What can hang from each mark:
pivov: fidofu lapi
togul: pivov
sabob: fidofu lapi
fidofu: pivov sabob tenuk
belo: gekulaf togul
tenuk: fidofu lapi
lapi: tenuk

Each row was made from one small tree. The marks that hang from a mark follow it in brackets, in alphabetical order. Every link used is in the known rows. Write each row's tree.
(in the rows, 128 means zero)
Known rows:
tenuk{fidofu{pivov sabob} lapi}: [152 112 149 113 144 142 196 111 149 195 123 124  86 151 114 104 130 125
  98 144  62]
lapi{tenuk{fidofu{pivov}}}: [132 127 109 113 148 177 126 110 130 102 132 147 138 110 124  84 133  92
 126 156 123]
togul{pivov{fidofu{sabob}}}: [122 131 178 120  97  72 143 152 121 117 123 113 125 132 130 145 121 171
  91 117 108]
togul{pivov{fidofu{sabob} lapi}}: [ 98 127 174 130 124  71 125 165 122 117 119 103 133 118 141 160 123 185
 139 103 111]
togul{pivov{fidofu}}: [122 120 185 131 102  91 146 157 109  95 119 120 119 127 118 144 125 164
 120  99 120]
togul{pivov{fidofu{sabob tenuk}}}: [122 140 176 121 100  66 171 136 128 142 140 107 128 135 129 160 113 155
  86 115 109]
lapi{tenuk{fidofu{pivov sabob}}}: [132 136 104 102 143 159 125 103 142 120 136 139 143 112 136  87 129 100
  97 174 111]
belo{gekulaf}: [155 127 109 148 110 159  94 162  95 108 107 123 100 115 119 116 140 134
 148 129 161]
belo{gekulaf togul}: [132 145  68 161 129 169  95 157  99 146  89 141  91 109 115 110 136 151
 177 111 148]
fidofu{pivov}: [144 112 113 111 109 125 112 120  95 125 113 119 152 141 131 113 132 108
 139 122 141]
fidofu{pivov{lapi} sabob tenuk}: [123 137  98 104 127  89 132 101 126 197 142  92 173 141 157 154 114 107
 139 133 126]
pivov{fidofu{sabob{lapi} tenuk}}: [127 152 148 116 117 147 164 128 146 122 135 110 151 158 127 160 116 166
   4 167 109]
togul{pivov}: [134 114 156 122  91  70 131 142 106  97 133 133 103 120 125 125 125 126
 157  90 135]
sabob{lapi}: [141 115 128 116 101 158 107 133 127  55 126 150 113 143 112 115 132 135
  69 141 148]
pivov{lapi{tenuk}}: [101 135  99 139 156 167  82 146 109  58 131 128 148  88 150 112 138 118
 198 127 164]
lapi{tenuk}: [126 144 103 127 133 171 103 126 107  50 139 139 137  99 139  91 137  92
 138 152 164]
pivov{lapi{tenuk{fidofu}}}: [ 98 130 106 135 165 175 114 143 134  78 134 139 137  87 139 108 135 127
 183 129 131]
togul{pivov{lapi}}: [110 110 152 133 112  71 112 157 107  97 128 127 112 106 134 139 127 142
 204  76 139]
sabob{fidofu lapi}: [156 111 120 129  99 134  94 111 174  85 136 175 115 157 108 119 138 119
  57 150 143]
sabob{fidofu{pivov tenuk} lapi}: [167 107 119 120 104 123 114  78 171 155 145 162 133 175 105 135 127  86
  62 149 143]
fidofu{pivov sabob tenuk{lapi}}: [155 135 128 111 122 109 180  88 121 216 143  96 121 160 137 135 119  85
 107 144 114]

Which tree is each row?
[168 116 125 139 124 115 159  84 151 196 147 136 117 163 115 131 133  69
 143 124 129]
sabob{fidofu{pivov tenuk{lapi}}}
[155 120 138 127 130 137 182  98 103 186 137 108 111 156 118 130 125  74
 157 113 132]
fidofu{pivov tenuk{lapi}}
[111 132  97 168 137 118  80 171  98 160  89 141  74  93 117 129 131 165
 235  74 147]
belo{gekulaf togul{pivov{lapi}}}
[152 131 112  87 101 106 131  83 139 178 143 119 149 168 132 139 112 100
  35 164 129]
fidofu{pivov sabob{lapi} tenuk}
[141 113 123 109 135 189 104 110 143  70 128 166 116 129 106  90 133 108
  60 169 134]
sabob{lapi{tenuk{fidofu{pivov}}}}
[145 127 108  89 117 138  72  98 127 113 124 131 150 143 138 100 128 107
  44 185 142]
fidofu{pivov sabob{lapi{tenuk}}}
[ 87 143 135 150 172 190 103 166 112  58 114 110 168  98 143 135 138 164
 152 137 143]
pivov{fidofu lapi{tenuk}}
[ 94 154 136 134 147 132 157 149 137 140 132  86 174 129 151 177 118 176
 108 136 110]
pivov{fidofu{sabob tenuk} lapi}
[127 134 183 116  98  77 160 134 136 129 138 119 117 144 119 160 112 161
  53 125 112]
togul{pivov{fidofu{sabob{lapi} tenuk}}}
[158 128 126 149 117 123 174  98 162 162 158 145 103 151 118 134 133  85
 135 123 130]
sabob{fidofu{tenuk{lapi}}}
[139 107 105 135 128 107  87 113 147 147 124 141 157 141 135 129 139 108
 167 119 137]
sabob{fidofu{pivov{lapi}}}
[107 138  91 169 149 136  66 165  97 143  94 145  78  80 120 116 134 149
 237  88 160]
belo{gekulaf togul{pivov{lapi{tenuk}}}}
[127 147 104 110 139 166 138 115 150  93 147 146 132 102 137  89 129 112
  91 174 113]
lapi{tenuk{fidofu{sabob}}}
[ 94 142 142 149 154 157 158 158 122 117 126  95 166 127 137 173 123 169
 144 111 124]
pivov{fidofu{tenuk} lapi}
[102 136 120 176 148 131  91 184 100 161  78 128  88  99 112 143 131 195
 202  80 134]
belo{gekulaf togul{pivov{fidofu lapi}}}
[139 119 117  92 123 119 160 111 153 169 126 131 140 143 128 111 122 134
  79 152  75]
tenuk{fidofu{pivov sabob}}
[117 134  92 106 144 120  72 116 114 135 122 107 174 115 163 115 130 111
 146 155 141]
fidofu{pivov{lapi{tenuk}} sabob}
[ 99 139 102 126 164 161 113 138 144  92 138 134 143  90 149 111 132 132
 156 146 121]
pivov{lapi{tenuk{fidofu{sabob}}}}
[134 115  99 136 141 128  75 107 145 130 129 145 159 128 138 116 141  92
 171 133 150]
sabob{fidofu{pivov{lapi{tenuk}}}}
[106 144 145 154 135 119 185 137 115 166 115 135  85 130 110 141 121 156
 163  81 105]
belo{togul{pivov{fidofu{tenuk{lapi}}}}}
[130 142 170 149 139 171 205 139 118 131 130 101 121 147 114 153 127 145
 100 125 114]
pivov{fidofu{tenuk{lapi}}}
[103 124 144 122 134  87 116 140 136 109 140 137 114  91 139 122 124 136
 172 111 118]
togul{pivov{lapi{tenuk{fidofu{sabob}}}}}
[142 117 102 135 127 101 123  95 155 181 145 134 159 147 133 147 129  88
 166 116 138]
sabob{fidofu{pivov{lapi} tenuk}}
[123 121 108 122 134 118 135 111 108 167 134 104 162 136 140 149 120  96
 180 104 145]
fidofu{pivov{lapi} tenuk}
[159 110 110 121 125 157  56  87 161  94 132 174 137 148 111  96 141  81
  68 172 162]
sabob{fidofu{pivov} lapi{tenuk}}
[123 129 182 132 105  87 173 143 114 123 135 117 121 133 117 158 117 149
 115  97 120]
togul{pivov{fidofu{tenuk}}}
[143 124 148 122 140 148 211 124 159 160 137 132  70 138 118 107 131 138
  93 145  63]
tenuk{fidofu{sabob} lapi}
[100 116 180 142 127  91 128 173 109  98 115 112 127 116 130 156 127 179
 168  85 123]
togul{pivov{fidofu lapi}}
